Each row was made from one small tree. The marks that hang from a mark follow it in brackets, in alphabetical order. Every link used is in the known rows. Write each row's tree.
Known rows:
J{X{K}}: [76 -138 116 61 -224 -57 -82 37 -180 -155 50 41 60 112 103 129 -33 166 24 130 31 7 -8 -257 -54 166 57 79 -178 86 -117 114 106 -113 -240 -31 -287 -209 -38 -37 11 -158 -117 108 272 -104]
X{J K{L}}: [109 -35 189 -48 -240 -99 -155 -113 -124 -136 29 82 -18 76 23 133 58 198 73 134 54 62 88 -106 -25 202 10 40 -123 -48 -40 147 307 -116 -213 -24 -394 -237 -146 -79 63 -170 -71 111 117 -100]
C{S{J}}: [208 -125 156 -39 -94 -35 -82 -90 -182 -207 43 162 26 55 -22 82 9 90 90 -2 45 66 11 -69 -77 108 14 55 -147 -162 -64 19 78 -59 -166 -41 -260 -277 -163 -6 2 -145 -139 146 173 -79]
R{Y{D{G S{C}} P}}: [52 -100 94 -37 -42 -24 -219 74 -542 -234 20 -54 43 10 68 60 166 107 60 62 10 91 159 -29 -89 24 -65 192 43 70 10 27 -42 -24 -356 -54 -9 -150 43 57 142 45 -185 -51 264 -70]
Y{D}: [26 -113 103 35 -107 -79 -182 44 9 -168 15 23 53 100 64 70 -43 8 66 -3 -28 49 69 -44 -49 122 34 133 -58 58 -34 72 -39 -90 -303 -42 -122 -205 -78 -8 16 -90 -165 93 178 -109]
X{J}: [108 -31 171 -1 -164 -129 -154 26 -202 -141 39 50 25 53 104 108 25 146 77 112 42 58 55 -8 -30 181 41 62 -98 -90 -73 53 195 -117 -214 -122 -312 -179 -69 -64 2 -201 -162 132 135 -129]
S{C J}: [171 -26 7 -14 -23 -24 -131 72 -205 -195 36 125 0 66 109 92 71 100 40 64 104 85 56 -93 -40 144 -17 152 -198 -333 -62 66 94 -54 -231 -43 -233 -125 -41 -36 -1 -189 -170 162 207 -64]
G{D}: [45 -148 124 131 -159 -94 -71 35 17 -187 6 66 71 -19 65 74 -45 50 -15 88 6 59 -86 1 -32 135 57 104 -117 198 -44 46 124 -73 -335 -64 -72 -212 -111 -20 -24 -153 -147 104 150 -103]
P{L{K} Y{D{G}}}: [-59 -83 187 284 -23 -74 -49 24 -36 -149 27 121 149 -6 243 60 36 56 64 26 44 47 156 74 -37 51 -13 114 -92 355 32 20 -123 -47 -233 -34 -62 -208 -84 65 125 -36 42 -73 156 -71]
T{P{Y{D{G}}}}: [33 -13 154 124 -101 -44 -135 -6 52 -133 41 72 67 75 109 42 66 60 3 -18 -115 66 60 15 -8 66 -20 165 124 221 -51 69 -4 -67 -265 -78 -223 -144 -24 -10 16 -36 -143 -1 157 -178]
W{P}: [58 -134 93 12 -174 -62 -46 -4 -434 -152 -32 -4 44 -86 -178 126 -17 150 -1 66 26 55 22 -36 -107 141 24 125 -116 -32 -57 72 31 -102 -224 -77 -194 -153 -8 -34 88 -156 -167 95 217 -110]
K{L{P{Y{D{S{J}}}}}}: [84 -130 88 -107 -145 19 -412 -7 -395 -133 -29 207 7 36 -38 11 59 46 136 -67 -224 96 179 117 -78 51 -59 162 25 -293 -5 17 -187 -17 -243 -3 -34 -389 -82 65 147 -46 90 8 -22 -7]
W{P{L{K} Y{D}}}: [-45 -228 105 225 -7 -100 -135 -26 -267 -91 -48 72 137 -78 -11 89 -16 52 102 -42 8 49 89 107 -130 68 -13 145 -35 82 45 84 -316 -71 -242 -2 -108 -226 33 87 158 -32 45 -54 244 -105]
X{J K{L{P}}}: [94 -81 178 -82 -214 -77 -135 -111 -280 -109 -36 54 -1 52 -152 126 56 207 60 126 -24 70 76 -27 -68 197 -29 8 -79 92 -14 148 285 -124 -238 -31 -328 -260 -75 -30 115 -218 42 111 53 -65]
K{L{P}}: [21 -159 136 -28 -245 -26 -61 -36 -228 -182 -44 81 18 -34 -90 99 -33 132 3 73 13 59 39 63 -89 169 -53 90 -170 139 -41 71 148 -67 -241 -38 -108 -242 -74 -6 170 -217 16 95 -44 -37]
P{L Y}: [-92 -148 147 155 -81 -71 -98 35 -143 -164 65 176 71 -17 382 100 -42 101 63 49 53 63 27 -26 -5 111 -15 155 -181 -80 -39 85 79 -70 -152 -77 -150 -206 -40 -5 129 -118 -69 -19 178 -95]
G{D{S{J}}}: [130 -96 91 -24 -155 -38 -325 67 -208 -168 2 157 62 -31 40 63 45 83 55 84 -98 82 8 36 -46 75 57 116 -117 -233 -26 7 -21 -50 -307 -27 -99 -335 -150 -6 -29 -129 -86 120 158 -64]
W{P{Y{D{G S{C}}}}}: [54 -54 76 27 40 -34 -159 56 -646 -147 13 -30 52 -31 -97 66 185 105 33 44 -173 108 156 -18 -66 50 -28 255 16 -87 17 -19 -101 -7 -280 -87 -52 -200 42 28 122 25 -157 -65 201 -69]
P{L{K} Y{D{G S}}}: [-78 -140 192 184 -45 -64 -248 60 -219 -131 41 113 153 -9 220 65 88 78 115 95 -67 63 201 101 -40 29 -11 152 -129 154 53 -14 -201 -15 -233 -39 -50 -328 -92 80 154 0 85 -100 125 -70]
P{L{K} Y{D}}: [-64 -212 131 262 -9 -108 -177 28 38 -124 21 136 135 22 233 66 -33 -5 142 1 24 45 89 78 -65 87 -4 146 -105 80 25 75 -255 -64 -232 -8 -105 -246 -34 75 109 -40 62 -39 174 -108]
R{Y{D{S{C}} P{L}}}: [-73 -208 68 -14 33 -61 -339 60 -432 -199 9 -8 59 18 298 98 73 80 127 1 65 86 88 1 -89 26 -87 224 -34 -268 41 129 -110 -37 -333 -9 -30 -203 78 108 186 6 -119 -67 331 -87]
V{E{G{D}}}: [-16 -68 143 176 -140 -108 -48 92 -44 -194 22 34 76 -38 -11 27 -142 110 -19 260 7 75 0 -26 -39 153 27 52 -16 483 -116 -23 136 -48 -300 -47 -36 -94 -171 -29 -14 -142 -171 89 53 -48]
K{L}: [30 -112 139 8 -280 -53 -80 -23 -65 -204 23 100 -1 -2 112 109 -33 125 23 90 86 57 49 -27 -52 177 -13 126 -208 -4 -61 67 163 -66 -225 -25 -168 -225 -145 -55 118 -170 -94 86 21 -73]
R{Y}: [15 -186 118 56 -225 -71 -155 75 -121 -204 98 88 28 0 106 85 -22 81 67 91 120 55 43 -66 -72 145 6 87 -105 30 -71 34 81 -89 -190 -86 -143 -43 -6 -65 120 -150 -152 52 139 -73]
W{P{Y{D{S}}}}: [14 -190 101 -11 -95 -62 -342 23 -526 -105 -9 29 57 -45 -132 63 49 49 107 -2 -230 83 126 18 -97 64 25 213 49 -233 -12 23 -281 -55 -255 -69 -90 -285 31 37 121 22 -109 -37 200 -112]
E{G{D} V}: [-12 -105 128 162 -187 -126 -260 -58 48 -226 18 21 58 -76 32 89 18 134 -45 173 125 31 -70 -5 -111 35 20 73 -103 289 -98 35 153 -45 -354 -26 -111 -118 -159 32 -24 -178 -191 113 41 -97]
G{D{S{J} Y{P}}}: [140 -202 104 -74 -179 -3 -269 88 -563 -196 -122 135 70 -110 4 23 98 134 52 41 -238 93 -8 86 -120 16 32 147 -6 -322 1 86 33 -31 -361 -51 -29 -314 -79 50 -16 -27 -85 47 308 -100]
X{J K{L{P{Y}}}}: [77 -116 177 -24 -188 -79 -144 -104 -320 -99 1 149 -4 42 -74 89 75 176 84 116 -94 84 75 -13 -47 177 -42 39 -17 44 -29 114 192 -107 -183 -50 -308 -253 -42 -17 137 -140 74 40 28 -71]
L{K P{Y{D{G S}}}}: [18 -191 157 101 -79 -34 -255 64 -403 -118 -14 56 138 -11 -199 18 107 46 93 134 -228 70 178 161 -125 55 -20 116 -25 322 35 -73 -305 -34 -269 -62 -23 -341 -12 97 155 -23 145 -43 30 -58]
X{J K{L{P{Y{D}}}}}: [65 -96 164 -11 -113 -89 -225 -119 -204 -78 -22 92 6 113 -88 53 66 78 121 -10 -163 79 113 1 -54 140 -37 54 95 126 7 127 67 -101 -264 -21 -239 -265 -44 20 110 -70 54 20 51 -79]
E{G}: [-4 -70 131 77 -190 -115 -192 24 -78 -192 55 51 46 -6 66 116 -30 157 8 122 65 52 43 -79 -58 138 -2 51 -138 116 -129 37 145 -89 -216 -77 -159 -127 -143 -58 29 -162 -177 127 60 -94]
K{L{P{Y{D{G S}}}}}: [-11 -96 185 -13 -167 -1 -229 -13 -426 -160 -17 91 47 -11 -36 25 99 90 39 35 -211 91 190 103 -55 60 -63 161 -12 188 13 -24 -24 -8 -264 -58 60 -348 -95 46 202 -23 56 -69 -75 1]

Write each row's tree:
[-6 -173 133 45 -143 -40 -163 -30 -174 -153 -32 125 23 28 -12 24 -28 10 74 -63 -112 69 79 72 -79 120 -58 154 20 151 -15 58 -75 -52 -271 -30 2 -265 -37 41 155 -73 32 -6 -39 -48] | K{L{P{Y{D}}}}
[119 -53 83 -102 -112 -20 -422 68 -218 -139 15 99 41 94 25 57 47 32 129 -14 -128 73 168 -13 -62 71 34 144 -49 -346 -23 37 -163 -61 -276 -6 -151 -328 -124 9 10 -67 -114 117 201 -65] | Y{D{S{J}}}
[-39 -101 163 75 -160 -100 -253 122 -213 -177 44 27 76 -66 -21 33 -92 130 31 332 -110 88 47 6 -43 121 35 87 -47 267 -100 -58 35 -17 -298 -53 -24 -209 -181 -18 32 -114 -136 61 27 -54] | V{E{G{D{S}}}}
[61 -170 126 7 -290 -20 -49 -48 -309 -157 -30 56 29 73 -41 126 -29 206 -14 96 2 16 9 -145 -89 169 -21 68 -178 199 -90 145 163 -89 -256 4 -196 -280 -46 4 129 -201 56 76 72 -38] | J{X{K{L{P}}}}
[-69 -268 123 120 -24 -90 -328 2 -427 -74 -33 65 141 -98 -43 95 40 66 156 31 -118 67 140 131 -124 43 -6 196 -58 -127 61 52 -386 -50 -240 -8 -97 -341 31 102 186 -1 91 -77 226 -111] | W{P{L{K} Y{D{S}}}}
[-32 -208 131 143 -42 -82 -138 -28 -148 -159 -91 26 138 -28 92 102 -51 65 93 -8 106 32 65 119 -135 73 -27 110 -56 141 46 146 -263 -92 -340 44 -112 -292 -29 131 100 -34 20 24 324 -138] | Y{D P{L{K}}}
[155 82 63 -72 19 5 -255 99 -348 -192 27 52 39 107 77 60 183 91 46 29 -74 97 207 -73 -11 55 -16 179 -97 -218 3 -8 3 -9 -303 -35 -115 -232 -98 13 13 -62 -161 83 194 -23] | Y{D{G S{C J}}}
[59 -17 172 47 -113 -28 -21 -16 -316 -216 -63 -34 72 16 7 64 31 120 -19 -10 8 55 126 -41 -75 60 -6 106 51 334 -14 77 24 -89 -348 -42 -71 -203 -86 45 39 -2 -205 40 264 -101] | Y{D{G} P}
[93 0 35 24 -22 -58 -231 141 -315 -188 45 101 33 -3 5 23 17 137 44 290 -54 118 74 -30 -28 109 -15 129 -74 -47 -89 -54 38 13 -307 -13 -65 -165 -148 -7 -25 -130 -148 107 99 -14] | V{E{G{D{S{C J}}}}}
[222 -5 -2 59 -85 -28 -80 105 -320 -200 50 112 10 125 248 95 39 149 8 47 135 39 15 -144 -43 144 5 164 -208 -310 -129 53 74 -50 -241 -42 -219 -153 -3 -12 -42 -205 -158 147 227 -65] | S{C J{X}}
[-83 -249 141 122 -53 -87 -444 -3 65 -55 19 120 148 7 212 83 38 42 168 68 -140 56 65 183 -70 61 -42 206 -20 -234 21 102 -365 -48 -258 -1 -268 -368 1 92 111 -41 120 -51 178 -217] | T{P{L{K} Y{D{S}}}}
[60 -14 111 12 -146 -50 -285 110 -277 -175 28 125 60 -36 -22 14 -54 138 42 249 -89 102 103 -6 -47 97 27 66 -27 77 -106 -55 13 -17 -271 -18 -58 -214 -215 -15 -17 -116 -116 110 70 -8] | V{E{G{D{S{J}}}}}
[-43 -217 213 61 -166 -16 -100 66 -674 -192 -101 41 160 -175 114 98 133 233 45 191 -91 62 141 118 -125 22 -32 134 -203 4 56 73 59 -22 -260 -73 -93 -309 -62 83 179 -46 75 -82 286 -89] | D{G S Y{P{L{K}}}}
[-38 -295 149 125 -134 -59 -25 40 -404 -179 -120 81 130 -127 134 91 5 161 79 98 12 43 30 104 -137 87 -27 120 -168 -49 30 155 8 -70 -259 -46 -127 -222 0 73 131 -92 50 -19 322 -134] | D{Y{P{L{K}}}}
[213 37 54 -45 -101 29 -153 81 -513 -174 67 73 40 125 123 119 201 252 -7 188 -9 58 135 -261 -25 88 10 131 -227 -206 -79 46 167 -28 -238 -26 -273 -241 -62 -18 4 -124 -99 88 292 -25] | D{G S{C J{X{K}}}}
[-62 -237 135 241 -91 -94 -111 41 -57 -144 51 181 122 -51 241 97 -29 81 108 132 89 46 55 64 -59 128 -11 123 -228 -1 -7 45 -136 -63 -154 -36 -179 -239 -26 35 137 -122 82 -13 141 -111] | P{L{K} Y}
[-56 -110 137 56 -39 -63 -138 -21 -186 -183 -71 9 89 12 225 107 -63 90 51 -73 76 45 54 17 -75 50 -26 142 -13 34 14 179 -55 -96 -332 1 -79 -267 -45 90 87 -33 -134 28 332 -119] | Y{D P{L}}
[-42 -197 138 142 -143 -86 -145 -40 147 -103 2 82 132 -38 149 149 -23 140 60 133 107 31 -28 130 -81 136 -40 109 -174 -27 -25 152 -51 -96 -231 -12 -372 -226 -18 24 83 -221 52 75 201 -204] | T{P{L{K}}}
[-41 -115 160 -15 -30 -5 -42 92 -759 -234 -71 9 81 -112 301 103 187 255 -5 141 -82 96 99 6 -49 24 -73 234 -207 -227 42 109 302 2 -288 -107 -58 -218 -7 57 164 -58 -107 -79 333 -71] | D{G S{C} Y{P{L}}}
[-69 -314 127 48 -110 -76 -383 23 -322 -157 -21 38 135 -65 105 87 17 72 178 48 55 47 137 126 -154 26 -42 130 -23 -19 61 91 -343 -62 -302 31 -52 -286 29 132 201 28 54 -71 282 -98] | R{Y{D{S} P{L{K}}}}
[7 -314 102 58 -74 -65 -384 79 -301 -92 -23 76 129 3 -208 16 39 -9 168 112 -257 65 115 178 -150 84 -7 142 -30 63 23 -30 -448 -46 -283 -41 -62 -384 36 105 145 -37 158 -13 50 -94] | L{K P{Y{D{S}}}}
[126 57 129 -73 -119 6 -291 60 -302 -170 21 89 63 75 55 57 120 101 53 4 -103 76 230 -13 -36 36 28 116 -61 -98 -13 -6 -19 -43 -271 -34 -104 -287 -164 0 20 -58 -136 74 172 -23] | Y{D{G S{J}}}
[-103 -53 204 106 -33 -45 -242 52 -271 -154 64 99 108 17 356 70 72 92 69 6 -104 79 189 7 15 15 -12 177 -80 25 17 16 16 -21 -231 -77 -16 -297 -106 44 142 -6 -70 -99 147 -58] | P{L Y{D{G S}}}
[2 -133 77 66 -70 -119 -416 12 -140 -224 43 -20 38 -53 68 95 129 148 -6 277 52 67 -54 14 -99 27 -21 188 -191 -34 -61 -3 86 11 -399 -26 -112 -188 -105 59 0 -156 -176 83 48 -96] | E{G{D{S{C}}} V}
[-58 -239 126 209 -103 -87 -162 -22 114 -93 35 175 130 -55 242 113 -1 103 92 119 43 48 -22 148 -70 122 -50 145 -118 -85 -34 125 -142 -77 -169 -36 -357 -211 16 30 111 -143 88 2 168 -215] | T{P{L{K} Y}}
[10 -29 177 -24 -132 -34 -237 75 -245 -174 30 -9 72 53 48 67 82 90 35 74 -119 66 183 -36 -33 63 29 149 -96 125 -7 -5 10 -47 -301 -66 -67 -289 -131 -5 64 -46 -143 31 144 -70] | Y{D{G S}}
[-85 -145 138 133 -104 -65 -157 -25 61 -120 54 168 74 -10 379 113 -18 128 47 42 13 62 -51 58 -14 107 -51 173 -86 -189 -60 153 82 -81 -180 -72 -317 -194 14 -5 95 -147 -63 -5 190 -198] | T{P{L Y}}
[62 -23 112 -17 -84 -31 -115 115 -392 -203 68 1 45 11 89 107 161 173 -7 228 -14 93 114 -72 -16 117 -16 189 -250 -83 -28 -26 178 -11 -257 -96 -149 -211 -59 -29 95 -129 -166 45 137 -62] | D{G S{C}}
[-81 -14 184 178 -32 -47 -110 -46 71 -126 32 99 100 50 372 81 43 97 5 -52 -30 63 63 34 13 33 -52 168 46 166 -12 129 73 -58 -249 -65 -194 -172 -40 18 77 -63 -95 -50 202 -162] | T{P{L Y{D{G}}}}
[146 43 46 -10 49 0 -269 103 -381 -178 70 149 35 104 132 25 198 56 70 13 -134 115 212 -48 6 38 -24 210 -38 -258 -2 -35 -76 12 -252 -55 -77 -229 -57 17 28 0 -125 5 163 -29] | P{Y{D{G S{C J}}}}
[-5 -178 111 12 -100 -67 -394 83 -185 -139 64 91 56 62 106 32 16 3 143 31 -217 80 120 -5 -49 83 24 200 -22 -190 -26 3 -222 -44 -250 -71 -94 -333 -43 19 65 6 -92 -15 138 -119] | P{Y{D{S}}}
[250 -114 169 -32 -234 -6 -69 -186 -215 -194 38 181 -8 129 15 112 16 187 64 0 81 25 2 -219 -76 122 3 49 -175 -118 -99 99 170 -48 -174 51 -317 -355 -200 -3 34 -131 -31 108 158 -45] | C{S{J{X{K{L}}}}}
[-33 -155 152 64 -206 -115 -468 -39 -86 -208 26 14 61 -90 -1 90 67 151 -2 249 -1 45 -21 34 -130 12 26 116 -131 104 -83 -5 70 -17 -354 -30 -111 -249 -175 53 11 -149 -147 84 24 -100] | E{G{D{S}} V}
[-28 -178 150 152 -204 -114 -242 11 -104 -236 -39 31 54 -92 72 38 64 136 -34 148 -33 38 -82 11 -121 21 23 111 -93 184 -76 63 279 -19 -353 -79 -56 -64 -134 21 -34 -170 -184 47 85 -94] | E{G{D{Y}} V}
[238 -170 165 -65 -200 13 -40 -190 -347 -171 -26 165 8 103 -149 107 23 191 45 -2 16 29 -17 -137 -124 109 -34 7 -131 38 -88 106 154 -65 -195 44 -264 -374 -124 46 83 -169 86 108 95 -9] | C{S{J{X{K{L{P}}}}}}
[-41 -111 154 267 -11 -66 -6 -41 -368 -121 -37 54 152 -98 10 90 62 104 34 -11 43 54 163 94 -93 35 -19 135 -19 309 49 50 -177 -57 -231 -25 -58 -174 -13 73 163 -20 30 -90 215 -68] | W{P{L{K} Y{D{G}}}}
[32 -154 147 207 -66 -46 -52 41 -225 -135 -30 71 137 4 -179 10 57 32 40 58 -106 55 141 126 -111 82 -23 77 15 518 16 -33 -204 -60 -272 -61 -16 -208 -8 72 122 -59 107 -14 45 -44] | L{K P{Y{D{G}}}}
[38 -191 114 84 -177 -31 -137 -53 -225 -125 -19 100 36 142 21 53 -23 85 49 -44 -134 28 43 -117 -72 124 -30 118 15 221 -62 132 -61 -74 -279 15 -95 -293 -7 55 122 -53 75 -17 71 -44] | J{X{K{L{P{Y{D}}}}}}
[-65 -42 200 -2 -59 -22 -199 -5 -465 -190 -58 -13 112 -23 214 111 63 174 20 18 -31 62 162 28 -57 -11 -34 155 -51 94 42 103 13 -56 -331 -30 -35 -339 -106 94 135 20 -115 -38 290 -90] | Y{D{G S} P{L}}
[29 -293 98 150 -131 -68 -96 62 -232 -132 -9 133 108 -63 -175 50 -2 59 84 158 -68 56 20 125 -140 153 -19 90 -116 199 -29 -14 -236 -79 -197 -69 -146 -233 50 49 145 -148 144 36 38 -94] | L{K P{Y}}
[-31 -210 108 151 -112 -82 -40 -36 -349 -121 -53 25 137 -154 -75 163 -23 165 43 105 144 40 51 88 -143 120 -5 101 -220 28 11 100 -95 -97 -209 -16 -210 -199 2 32 170 -175 33 42 234 -99] | W{P{L{K}}}
[215 -47 -3 8 -74 -14 -94 63 -275 -165 54 105 16 179 141 120 73 170 22 92 95 41 20 -292 -43 147 18 119 -217 -253 -104 130 87 -72 -239 0 -330 -163 -10 -27 -41 -168 -128 158 321 -64] | S{C J{X{K}}}
[-39 -247 145 43 -63 -71 -333 2 -314 -138 -75 13 144 -53 68 109 6 89 143 76 -15 46 125 148 -145 44 -23 152 -90 -104 67 100 -341 -66 -338 45 -109 -422 -43 149 133 4 65 -4 297 -139] | Y{D{S} P{L{K}}}
[-66 -209 154 41 -126 -37 -25 51 -452 -209 -101 75 78 -91 277 99 -3 181 35 9 -20 57 5 22 -97 65 -30 150 -129 -142 -1 190 218 -73 -260 -82 -100 -193 -11 35 115 -93 -96 -18 351 -116] | D{Y{P{L}}}
[41 -230 87 23 -67 -76 -209 176 -327 -193 -18 39 55 -34 119 44 124 67 48 161 -226 103 -71 19 -36 100 25 244 -191 -262 19 35 189 14 -374 -107 6 -239 -29 -1 14 -126 -121 14 190 -101] | G{D{S{C} Y}}
